Each row was made from one path, in order. Every step used is in the known rows, and no mark comes twice. Write each row's path.
In the rows, 128 means zero.
Known rows
mozo, gade: [118  36  84  74  69 153 119  80 128 138 116 132 144 138 119 148 154 139
 169 130 128 168 130 163 113 149 101 165 150 147 195 151 102 135 129 125
 117 122 128 154 171  59 140 149 128 126 132 155 109  90 113 167 118 112
  87 140 117]
mozo, gade, vimi: [ 97  54  62  52  67 167 152 129 156 167  96 145 142 174 101 141 173 116
 142 138 117 133 129 160 138 167 108 132 138 130 163 166 108 115 131 127
 115 111  99 167 179  83 126 136 132 133 152 155 136 140 128 153 116 105
 118 112 108]
dinuz, mozo, gade, vimi, silaf, rako, pekeg: [117 138 139 113 114 173 176  99 191 129 110 145 125  97 115 100 113 120
 125 108  76 126 161 171 157 212 100 119 170 105 179 156 127 157 141  98
 101 192  85 178 143 105 142 128 101  93 136 107 113 112 144 129 164 166
 141 130 142]
gade, vimi, silaf, rako, dinuz: [138 177 133 107 143 112 143 196 149 133 122 139 132 184 129 101 125  85
  71 129 112  96 135  94 198 128 140 109  98 108  80 130 139 149 139 135
 145 112 126 113 129 161  95 116 142 149 131 101 156 192 139 106 126 119
 159 101 107]
dinuz, mozo, gade, vimi: [104  99 117 112  98 188 153 104 188 131 106 158 135 102 102 127 120 119
 147 109 106 120 192 165 160 210  96 130 173 118 198 156 128 140 142 110
  81 164  63 174 147  96 118 117  69 107 137 122  93  95 148 136 136 154
 159 145 131]
gade, mozo: [132  80 108 155 150  90 139 179 146  97 182 175 114 173 130 118 110 145
 175  93 184 167 173  99 102 100 128 182 160 140 167  79  84 121 112 157
 101  76 119  75  89 109 120 100  64 140 106 100 109 119 143 128 118 155
 174 178 121]
dinuz, sesabu: [124 111 130 133 126 150  91 119 167 134 158 111 148  93  96 123 135 146
 203 158 182 147 134 132  98 168  93 202 157 137 165 143 112 172 144 164
 154  74 173 152 112 129 124 102  94 102 127 121  60  51 126 175  84 104
 113 105 158]
pekeg, rako, dinuz, sesabu, gade, mozo: [ 75 119 144 151 120 135 132 101 133 118 184 127 134  92 106 154 112 182
 153 152 219 100 108 163  77  44 126 155 147 156  91 132 113  62  65 152
 136  74 145 118 120 151 112 154 112 176 143 162  99  75 126 125 125 135
 108  80 150]
mozo, gade, vimi, silaf, rako, dinuz, sesabu: [ 94 109  66  77  73 157 151 125 175 165  84 108 139 149 109 117 167 113
 108 159 113 112 102 162 149 164 111 133 136  95 136 180  98 146 129 119
 141 120 132 153 171 110 145 171 135 132 162 140 148 158 129 135 124  94
 104  78 140]
dinuz, sesabu, gade: [119  93 100 146 117 179 104 144 137 143 130 125 122  93 115 150 117 138
 202 161 164 135 112 129  72 157 112 173 162 117 173 172 126 131 130 133
 137  79 180 142 119 116 120 101  96  81 153 144  95  60 114 170 110  85
 136 128 135]
sesabu, gade, vimi: [128  89  84 114 122 173 146 201  99 150  91 171  98 175 134 157 116  92
 144 118 114 116 126  97 105 115 157  99 118 122 151 155 153  66 111 112
 101  92 114 127 148 116  78  84 127 113 157 168 169 153 119 136 146  91
 183 154  64]
rako, pekeg: [139 107 139 106 173  99 138  69  90 140 143 146 130 127 108 142 146 137
 165 104 116 201 133 138  86 120 149 135 130 153 145  88 109 114 149 147
 151 131 146 161 123 151 149  94 145 119  67 129 128  96 118 205 149 132
 103 125 126]
sesabu, dinuz: [197  44 108 157 154  78  86 146  72  68 181 113 119 116 144 162 141 153
 124 120 173 139 179 117  99 147 143 136  87 174 137  77 155 107 101 117
 106 119 100 122 128 108  82 122 120 137 144 102 108 105 105 115  80 142
 107 134  69]
rako, pekeg, vimi: [106 130 143 105 191 134 138  91 100 165 144 110 112 118  99 112 155 146
 149 117  90 166 101 138  65  90 141  95 106 148 104 112 139  83 165 176
 158 133 148 157 105 187 176 102 183 127  73 151 133 142 156 171 149 132
 102 142 146]
silaf, rako, dinuz, mozo: [164 156 207 179 102  74  83  66 144 104 102  75 147 122 179 139 129 130
 112 135 138 122 166 148 150 169 125 146 104 159 112  62  95 175 104 121
 157 175 152 138  91  80 132 139  94 152  96 100  97 102 102 119 108 159
  92 142 141]
sesabu, dinuz, rako, pekeg: [198  92 136 154 152  58 124 159  52  72 190 117 102  93 162 141 149 171
 127 158 158 160 154 122  86 156 143 100 132 185 111  51 166 102 108  85
 145 171  90 145 114 131 109 117 155 109 161  92 105 127  92 109  85 133
 100 134 102]
silaf, rako, pekeg, vimi: [145 169 200 122 136 102 105  91 130 143 130  75 116 163 154  92 151 164
 119 146 105 142  87 148  78 156 123 125  93 177  81  76 117 150 116 161
 191 160 177 157  84 125 166 118 187 124 100 108 130 141 116 150 141 150
  74 157 140]
vimi, silaf, rako: [182 172 168 131 147 109  89 143 112  70 156 118 128 152 163  75  85 128
 106 119 111 147 110  90 169 124 106 166 123 139 130 122 146 204 135 122
 140 141 171  86 117 109 118 135 159 109 122  77 123 127 115 114 137 151
 127 154 123]
mozo, gade, vimi, silaf, rako, dinuz: [104 101  77  75  72 146 149 132 157 155  85 121 139 160 118 125 162 107
  97 147 102 112 111 152 161 150 118 122 125 107 135 164 108 136 127 109
 131 130 116 146 175  96 142 168 149 136 158 141 161 168 129 128 131 107
 107  93 116]
sesabu, gade: [145  69 102 138 122 162 113 140  66 121 111 162 105 143 158 172 102 115
 165 112 124 148 125  97  85 104 150 131 129 143 186 143 148  82 112 108
  94 112 135 112 143  89 104  99 118 101 138 167 136 110 106 151 143 102
 153 187  80]
rako, dinuz: [126  96 133 164 134  63  92  63  86 126 107 107 160 110 143 188 151 105
 130 127 152 148 167 126 144  70 177 127  99 132 122  80  99 129 147 145
 145 111 139  99 131 124 131 133  84 183  66 155 110 114 115 147  89 106
  99 111 130]
silaf, rako, dinuz, mozo, gade: [149 141 182 167  79  88  94  48 155 110  89  73 150 126 177 141 145 143
 107 143 131 124 146 162 143 181 127 141 111 155 119  79  84 178  99 114
 156 180 147 147 108  68 147 150  97 153 116 103 102 104  97 124 110 154
  78 137 139]
gade, vimi, silaf, rako, pekeg: [138 180 133  81 157 125 158 201 148 134 137 146 122 190 117  85 128  98
  88 120  96 111 121 104 173 148 128 108 111 115  93 137 144 142 139 142
 143 115 124 127 127 161 104 103 163 126 130  92 165 182 138 119 145 126
 159 111 108]
silaf, vimi, gade, mozo: [163 168 152 107 127  75 120  93  76 171 156 188 185 137 112 171 157 195
 196  82 177 153 112  63  79 150 114 132 153 116  95 108 110 147 163 146
  62 126  80  90 107 138 120  96 142 101 106 143 168  98 145 137 133 164
 131 175 176]
vimi, gade, mozo: [115 132 106 151 123  72 156 133 116 141 132 181 129 177 113 171 105 161
 179 101 132 175 132  96  78  78 148 200 132 122 124  73  79  80 112 169
  74  72  90  76  55 154 137  84 121 136 105 132 149 131 133 122  89 169
 172 210 151]
sesabu, gade, vimi, silaf, rako: [142 132  96 122 132 171 143 216 101 136  96 166  88 180 150 127 101  85
 111 114  97 101 102  85 128 120 149  97 117 118 135 167 160  93 112  98
 107 113 130 107 144 119  88  98 150 103 166 144 181 174 115 113 160 100
 185 157  72]
mozo, gade, vimi, silaf, rako: [110  96  76  62  72 167 145 143 161 152 104 133 130 179 113 104 153 116
 110 137 100 121 109 151 155 163 100 134 137 112 150 175 115 146 129 117
 121 131 117 152 177  91 132 156 159 124 168 132 149 157 124 133 136 113
 122 113 115]

Write each row's path
[128 144 112 150 139 165 157 191 112 138  83 158  98 142 153 131  97  81
  93 112  90  90 121 100 143 122 160  82 118 100 133 161 154  92 113  88
 104 136 115 117 142 129 105 113 123 109 157 144 176 171 123  96 159 111
 189 145  87]
sesabu, gade, vimi, silaf, rako, dinuz, mozo
[124 187 128 107 139 124 140 198 170 146 117 123 131 165 116  86 133  87
  79 146 121  86 124 107 185 141 128 117 109  97  80 141 132 157 141 143
 153  96 136 124 122 165 107 118 138 135 140 100 153 176 142 110 119 103
 155  88 122]
gade, vimi, silaf, rako, dinuz, sesabu
[133 155 171 148  76  92 111  76 170 128  82  86 150 141 171 131 149 127
  90 145 122 103 152 165 152 191 124 131 109 144 104  83  83 170 101 118
 160 177 137 152 115  79 140 142  96 154 124 106 114 128 108 116 111 145
  92 121 139]
silaf, rako, dinuz, mozo, gade, vimi
[163 187 164 163 139  94  94 124 128  89 139  91 137 118 151  94 101 121
  96 136 127 127 108 109 172 115 122 157 124 112 110 123 130 205 140 126
 165 136 191  93 113 132 140 158 137 125 109  89 116 126 114 113 125 130
 112 115 145]
vimi, silaf, rako, dinuz, sesabu
[109 182 166 119 153  95 167 148  88 141 162 142  99 112 140 102 129 174
 161 166 118 170  95 109  70  90 120  98 164 169  80  72 145  93 151 126
 165 159 108 136  60 190 180  99 186 105 127 128 109 160 122 118 116 128
 146 178 179]
dinuz, rako, pekeg, vimi, gade, mozo
[105  95 128 174 112 107 126  36 139 122  87 113 157  63 140 179 140 102
 132 122 128 136 191 168 155 124 157 121 128 107 167 112  97 129 148 108
 114 163 104 134 146 104 152 155  49 164  89 145  98  96 128 134 106 127
 110 108 151]
rako, dinuz, mozo, gade
[ 98 104 121 162 111 112 141  56 151 139  82 118 152  79 125 176 148  93
 117 122 132 118 188 166 170 132 158 105 126 104 148 116 101 120 146 109
 120 155  90 146 147 126 139 149  55 172 101 148 114 118 135 126 107 126
 124  99 145]
rako, dinuz, mozo, gade, vimi
[ 74 150 143 128 128 154 132 112 126 126 171 127 137  85  93 141 114 157
 124 152 194  77  95 148 117  48 128 135 137 144  76 165 143  69  83 149
 143  85 140 128 144 171 107 161 130 169 147 161 115 102 130 118 132 122
 113  60 146]
pekeg, rako, dinuz, sesabu, gade, vimi, silaf
[171 174 173  78 115  87  98  59  61 172 140 171 198 121 109 181 162 192
 198  89 160 148 103  69  89 164 104 130 145 127  92 121 136 161 172 142
  70 137  87 105 125 138 114  98 165 103 101 158 159  80 129 148 127 153
 108 171 164]
silaf, vimi, gade
[116  91  85 174 123 168 134 176 155 135 143 135 102  97 112 130 117 146
 203 151 179 137 119 123  59 146 122 180 174 104 179 156 102 121 113 134
 125  69 172 129 109 119 131 103  77  84 156 131 100  83 124 154 119 101
 159 138 143]
dinuz, sesabu, gade, mozo
[ 70 129 164 120 107 145 138  66 147 121 168 141 146  92  99 150 118 158
 124 131 176  87 140 181 135  77 115 129 144 162  97 136 128  69  83 141
 119 124  89 153 151 138 102 155 110 187 133 156  96  86 140 114 128 153
 105  84 143]
pekeg, rako, dinuz, mozo, gade, vimi
[102  77  57  55  84 174 158 150 154 153 108 149 131 165  99 119 151 106
 126 132 101 128 113 141 156 147 106 127 138 110 166 184 125 135 145 124
 114 116 104 144 185 101 126 147 147 129 160 144 151 162 141 142 136 107
 126 112 110]
mozo, gade, vimi, silaf
[104 175 155 142 162 169 101 125 148 120 128  68 106 111 132  72 119 125
  86 137  80  88  89 132 147  84 105  80  96 122 100 155 180 147 163 146
 141 165 141 107 108 157 187 174 169 133 128 131 129 179 178  73 127 137
 117 172 162]
pekeg, vimi, silaf, rako, dinuz, mozo, gade
[173 174 171 152 142  86  92 120 110  81 136  99 142 133 170  99  98 117
  93 125 126 138 119 104 179 101 128 146 105 124 115 113 138 189 139 123
 151 146 177  76 116 119 129 153 150 134 105 100 124 137 116 106 129 139
 118 129 130]
vimi, silaf, rako, dinuz
[134 192 144 118 148 125 146 191 166 124 119 138 130 165 128  93 116  82
  72 119 104  85 153 105 206 148 132 104 110  98  93 135 144 154 142 128
 131 131 109 118 128 159 104 110 129 143 133  94 146 176 152  97 135 130
 167 109 117]
gade, vimi, silaf, rako, dinuz, mozo
[160 166 164 157 125 111 109 107 135  86 121 105 130 116 162 101  97 122
  89 125 108 133 122 128 185 128 121 138 127 110 131 128 134 195 138 105
 137 175 157 104 128 107 151 170 131 119 118  93 119 130 121 104 143 150
 111 136 143]
vimi, silaf, rako, dinuz, mozo, gade
[132 136 103 116 145 164 161 200  96 145  95 163  89 170 140 125 108  94
 113 122  85 115  90  98 112 115 158  84 118 111 132 158 153  84 113 100
 113 124 138 126 140 139 108 102 164  93 154 139 190 178 119 127 174 107
 174 139  81]
sesabu, gade, vimi, silaf, rako, pekeg
[ 97 120 177 130 121 111 103  65 100 106 190 128 159 103 112 155 115 172
 134 136 201 114 124 152 115  36 130 145 126 191  87 104 125  80  79 158
 140  95 133 117 136 141 101 155 129 201 112 163  91  79 122 133 116 144
  87  88 133]
pekeg, rako, dinuz
[126 150 112  81 161 141 142 219 139 132 144 168 127 180 103 102 113  79
  99 106 106 109 149  84 192 113 122 115 122 110 115 153 156 137 163 137
 118  89 104 108 143 168  83  91 138 133 133 110 151 167 156 115 130 111
 187 111  95]
gade, vimi, silaf
[106 104  78  60  86 157 167 131 155 166  95 139 128 170 104 108 162 121
 114 138  87 132  97 157 142 164 108 124 134 108 143 170 105 134 129 119
 138 140 119 163 170 104 144 150 168 123 157 136 165 160 125 148 155 118
 106 104 125]
mozo, gade, vimi, silaf, rako, pekeg
[120 184 160 145 180 136  91 145 128 113 141  63 108 136 138  73 123 128
  83 142  93  98  86 106 141  56 120  85  77 137  74 132 183 144 166 159
 152 138 154  85  92 172 166 154 176 142 113 132 127 185 176  76 126 130
 117 168 154]
pekeg, vimi, silaf, rako, dinuz
[163 180 146 172 139 113 102 138 115  94 124 101 125 115 168  99  92 113
 104 138 125 125  94 105 161 111 130 143 118 109 116 139 139 178 127 110
 149 142 188  89 120 126 140 154 142 111 129 101 136 138 109 105 136 120
 117 123 137]
vimi, silaf, rako, dinuz, sesabu, gade
[118 117 160 194 142  87 112  52 125 109 106 116 154  59 142 169 131 101
 130 112 145 134 202 140 166 110 160 119 124 122 144  89 117 132 147 123
 124 152 109 123 119 132 128 124  43 164  69 133  86  85 127 130 104 141
 126 121 148]
rako, dinuz, mozo
[ 88 154 144 106 188 119 153  79  93 181 120 120 114 123  87 134 156 153
 152 126  71 175  79 142  52  78 159 101  91 137  87  97 133  59 162 181
 141 130 134 147  83 213 187 101 201 123  69 157 159 150 153 157 140 137
 108 158 168]
rako, pekeg, vimi, gade
[ 79 123 154 142 120 141 113  78 114 127 175 119 141  82 102 158 113 180
 151 159 208  96  98 162  87  51 127 149 140 163  95 140 122  67  75 151
 142  89 149 135 140 146 107 160 123 177 136 169  93  71 117 136 119 124
  91  70 148]
pekeg, rako, dinuz, sesabu, gade
[108 158 144 107 218 135 143 109  96 148 148 122 102 113  94  99 137 131
 128 112  72 161  87 125  95  72 142  80 108 130 104 125 158  96 185 166
 148 142 154 133 110 205 187 121 191 113  77 136 149 151 166 156 164 135
 110 135 152]
rako, pekeg, vimi, silaf
[ 96 125 119 165 123 111 147  70 150 132  81 121 149  78 123 165 137  84
 102 116 116 113 182 150 183 122 157  97 132  85 150 131 117 132 151 108
 114 153  94 123 150 135 144 156  65 162  94 140 119 124 143 114 118 125
 132  97 143]
rako, dinuz, mozo, gade, vimi, silaf
[132  62  76 167 133 145 146 187  96 117 128 184  80 161 156 153  92 121
 171  93 149 151 131  92  67  90 155 133 148 130 184 124 117  70  94 109
  83  93 122  80 113  89 109  95  89 109 142 150 150 132 121 133 161 122
 190 187  90]
sesabu, gade, mozo
[123 140 103 133 114 181 126 192 159 154 122 117 109 118 113 113 116 124
 160 170 142  98  90 121 100 169 112 152 150  99 138 184 134 140 127 128
 148  92 176 147 119 138 116 110 121  76 173 129 129 113 125 138 123  85
 152 117 130]
dinuz, sesabu, gade, vimi, silaf, rako
[111 109  82 127 114 188 129 183 158 171 117 134 119 119  99 137 137 123
 180 164 150 113 111 125  80 164 117 152 154 111 155 179 131 116 126 137
 133  67 152 154 132 140 108  88 103  86 164 146 120 100 124 158 111  74
 152 109 124]
dinuz, sesabu, gade, vimi
[184  86 106 165 130 122 130 156 134  71 149 110 105  97 143 121 132 149
  90 122 126 101 181 141 138 210 121 106 115 128 146 109 159 132  98  85
  84 186  66 152 146  99 109 151 113 106 177  79 122 129 125  76 109 171
 114 134  88]
sesabu, dinuz, mozo, gade, vimi, silaf, rako
[176 176 165 122 159 104 116 123 108  84 153 122 124 139 141  75  92 133
 105 112  96 165  98 108 146 126 123 147 130 133 127 117 143 191 139 128
 148 156 178 109 113 131 144 140 179 104 106  82 130 132 114 130 164 153
 112 138 133]
vimi, silaf, rako, pekeg
[173  70  89 167 141 130 136 160 126  76 151 130 108  81 130 137 126 136
  97 109 129 111 194 147 140 193 124 104 132 122 158 126 167 120 110  86
  70 176  52 147 150 113  99 142 107 110 171  92 119 123 129  81 110 167
 129 127  85]
sesabu, dinuz, mozo, gade, vimi, silaf
